(in the rows, 128 means zero)
Known rows, with every way that one mark hangs from another:
J255{J355}: [111  92 107 163 125 134 133  87 103 115 119 157 107 116 137 118 144 196
 132 125 120 143 135 173  86]
J681{J255}: [ 95 139  90 144  89 129 109 112 102 134 125 130 151 132 112 120 127 164
 132 143 145 174 119 172  86]
J129{J355{J478{J554 J681} J603}}: [120  99 167 157 111 154 127  86 119 128 125  81 179 177 146  95 136 186
 101 134  84 187 119 151 134]
J478{J355}: [ 86 132 111 123 100 120 106  99 123 129 133 130 159 137 118 117 133 155
 129 128 132 152 139 178 102]
J255{J681{J478{J355}}}: [ 73 149 103 123 113 153 160 122 108 117 137 138 179 145 116 160  94 107
 140 133 179 171 130 178 144]
J355{J129{J603{J255}} J478}: [125 115 150 165 152  87  70  98 129 189 111 126 104 115 136 144 140 161
  72 131 157 174 161 141 119]
J681{J255 J478{J355 J554}}: [ 95 151  99 104  81 147 142 117  84  98 136 106 217 164 141 119  62 134
 130 131 156 187  94 168 146]
J554{J478{J355 J681}}: [ 80 123 140 117 140 140  89 109 156 120 127 131 135 184 142 134 147 151
  89 151 158 152 154 178  93]
J129{J355{J478{J554} J603}}: [119 108 129 146 108 148 135  88  90 137 132  78 187 158 126  68 119 199
 103 127  93 170 106 179 141]
J255{J355{J603} J681{J478}}: [ 83  96  99 151 140 174 188 101  86 114 140 186 127 105 147 136 108 173
 157 122 136 166 135 169 152]
J603{J255{J355{J129} J681{J478}}}: [121  90 126 151 157 143 159 115 103 134 112 198  95 102 148 158  82 169
 124 126 164 178 157 146 162]
J681{J255 J478{J355{J129} J554}}: [ 94 161 108 100 102 130 136 134  91 123 120  96 216 150 146 122  45 144
 117 146 151 191 105 151 171]
J478{J355{J129 J603} J554 J681}: [102 118 159 100 123 115 110 110 129 140 111 124 181 137 162 111 106 179
 126 149  91 176 136 119 157]
J355{J478{J681{J255}} J603}: [ 89 135 149 148 111 146 116  78 108 151 126 120 174 158 110 134 152 153
 123 170 109 199 144 159 103]
J603{J255{J681}}: [123 107 100 138 114 131 126 117 121 154 117 185 112 126 112 140 129 159
 141 133 174 171 145 165 110]
J129{J355{J603{J255{J681}}}}: [104  77 130 142 110 148 131 112 100 156 131 186  99 123 128  90 130 193
 123 119 145 179 141 158 143]
J129{J355{J478} J603}: [ 95 118 151 193 128 121  97  96 114 143 136  62 126 152 143 117 156 164
  66 116 146 165 117 169  96]
J478{J681}: [101 115 141 160 107 126  92 102 146 116 119 142 119 137 140 150 163 152
 115 132 124 170 144 141  82]
J355{J478{J554} J603{J255}}: [144  95 109 130 113 132 117  81 112 164 122 147 166 139 111  91 117 186
 125 127 103 172 149 173 141]
J255{J355{J129{J603}} J681{J478}}: [ 89 122 128 174 168 130 158 130  97 130 123 139 100  98 185 174 107 162
 108 128 180 167 116 133 145]
J478{J355{J129} J554 J681{J255}}: [107 155 154  98 110 111 114 125 113 133 100  89 205 169 158 135  83 158
 113 174 133 196 105 128 129]
J255{J355{J129 J478{J554}} J681}: [150 132 113 141 164 131 181 104  87 146  93  87 196 148 128 139  84 191
 131 168 144 174 102 176 136]
J129{J603}: [ 90 124 111 169 117 105  87 118 126 134 133 125  99 109 155 142 159 161
 102 114 158 155 122 150  84]
J255{J355{J478} J681}: [123 121 108 161 150 147 175  80  92 142 117 117 165 151 100 147 130 167
 141 159 146 160 128 201  96]
J478{J355 J554 J681{J255}}: [104 142 141 107  83 131 115 112 110 107 119  98 196 183 145 132 100 145
 126 165 143 192  97 148 103]
J129{J355{J478{J554 J681}} J603}: [120 114 176 181 123 119 102 106 127 125 127  38 147 186 186 134 147 162
  62 126 138 184  93 140  99]

Rows:
[126 118 145 143 116 142 123  83 125 133 118 103 189 157 132 123 136 169
 124 143  87 180 135 151 119]  J355{J478{J554 J681} J603}
[151 116  96 145 145 149 192  91  80 130 111  95 190 162 119 138 102 180
 145 158 150 165  94 197 108]  J255{J355{J478{J554}} J681}
[120  66 135 172 138 112  99  89 111 135 129 186  40 103 178 136 152 195
 104 105 152 146 146 150  89]  J129{J603{J255{J355}}}
[ 90 131 137  94  86 141 124 104  98 122 129 126 200 165 148 110 106 160
 143 163 113 187 107 145 124]  J478{J355{J603} J554 J681{J255}}
[141 130 142 155 117 128 115  90 134 122 110  76 188 181 131 150 140 151
 112 147 119 177 123 158 100]  J355{J478{J554 J681}}
[100 138 177 127 132  90  90 133 141 133 110  84 154 147 189 154 117 156
  86 147 147 175 113 102 123]  J478{J355{J129{J603}} J554 J681}
[141 117 137 164 165 100 131  96  94 145 109  78 151 132 173 135 109 203
  90 141 136 155 102 151 117]  J255{J355{J129{J603} J478{J554}}}
[ 96 116 128 147 151 133 143  72  65 164 112 129 170 123 116 104 115 209
 127 173 100 179 139 169 135]  J681{J255{J355{J129 J478 J603}}}
[ 79 137 151 111 157 124  79 123 155 140 113 127 145 166 150 137 130 156
  72 162 147 161 162 150 119]  J554{J478{J355{J129} J681}}
[ 65 155 130 132 149 118 135 145 112 149 131 117 146 117 157 176  87 117
 101 134 203 176 125 139 161]  J255{J681{J478{J355{J129{J603}}}}}
[ 99 113 192 197 125 129  86  94 134 134 133  64 117 168 170 148 177 150
  59 128 141 182 125 143  85]  J129{J355{J478{J681}} J603}
[ 86 120 160 136 137 100  82 122 132 149 131 159  96 108 171 150 104 135
  77 102 171 172 166 127 164]  J681{J478{J355{J129{J603{J255}}}}}
[ 61 142 121 108 135 143 155 128 102 151 130 154 187 110 126 132  78 141
 138 140 144 181 146 153 196]  J255{J681{J478{J355{J129 J603}}}}
[ 77 140  92  95  84 155 150 115  78 110 145 128 208 145 137  98  63 151
 144 131 128 186 102 167 168]  J681{J255 J478{J355{J603} J554}}
[104 147  89 106 108 152 169 133 105 107 130 110 210 154 139 145  69 122
 142 132 177 178  98 175 155]  J255{J681{J478{J355 J554}}}
[136  90 106 145 137 147 162  66  82 128 119 123 178 141 135  95 120 210
 138 137  86 150 120 181 125]  J255{J355{J478{J554} J603}}
[ 85 121  99 104  97 151 145 107  99 109 146 141 193 130 147 101  86 151
 137 107 111 165 125 164 174]  J681{J478{J355{J603} J554}}
[107 156 159 153 132 120 102  98 117 160  98  82 177 158 115 155 131 142
  99 182 131 202 142 142 108]  J355{J129 J478{J681{J255}}}
[149 103 127 125 136 112 109  93 110 178 104 136 170 124 119  89  99 196
 116 135 102 180 154 150 164]  J355{J129 J478{J554} J603{J255}}
[ 93 100 183 174 116 151 113  77 120 142 129 105 146 161 130 102 165 174
  95 133  85 184 144 153 118]  J129{J355{J478{J681} J603}}
[117 102 143 165 134  85  60 121 135 171 111 160  66  93 164 139 136 177
  85 115 164 166 156 119 116]  J355{J129{J603{J255}}}
[107  90 102 127 117 140 127 109 111 168 125 213 115 104 109 117 133 180
 151 129 152 174 158 163 132]  J355{J603{J255{J681}}}
[105 145  77 133  86 146 138 122  91  96 129 112 186 145 148 124  77 143
 130 125 155 185  88 160 135]  J681{J255 J478{J554}}
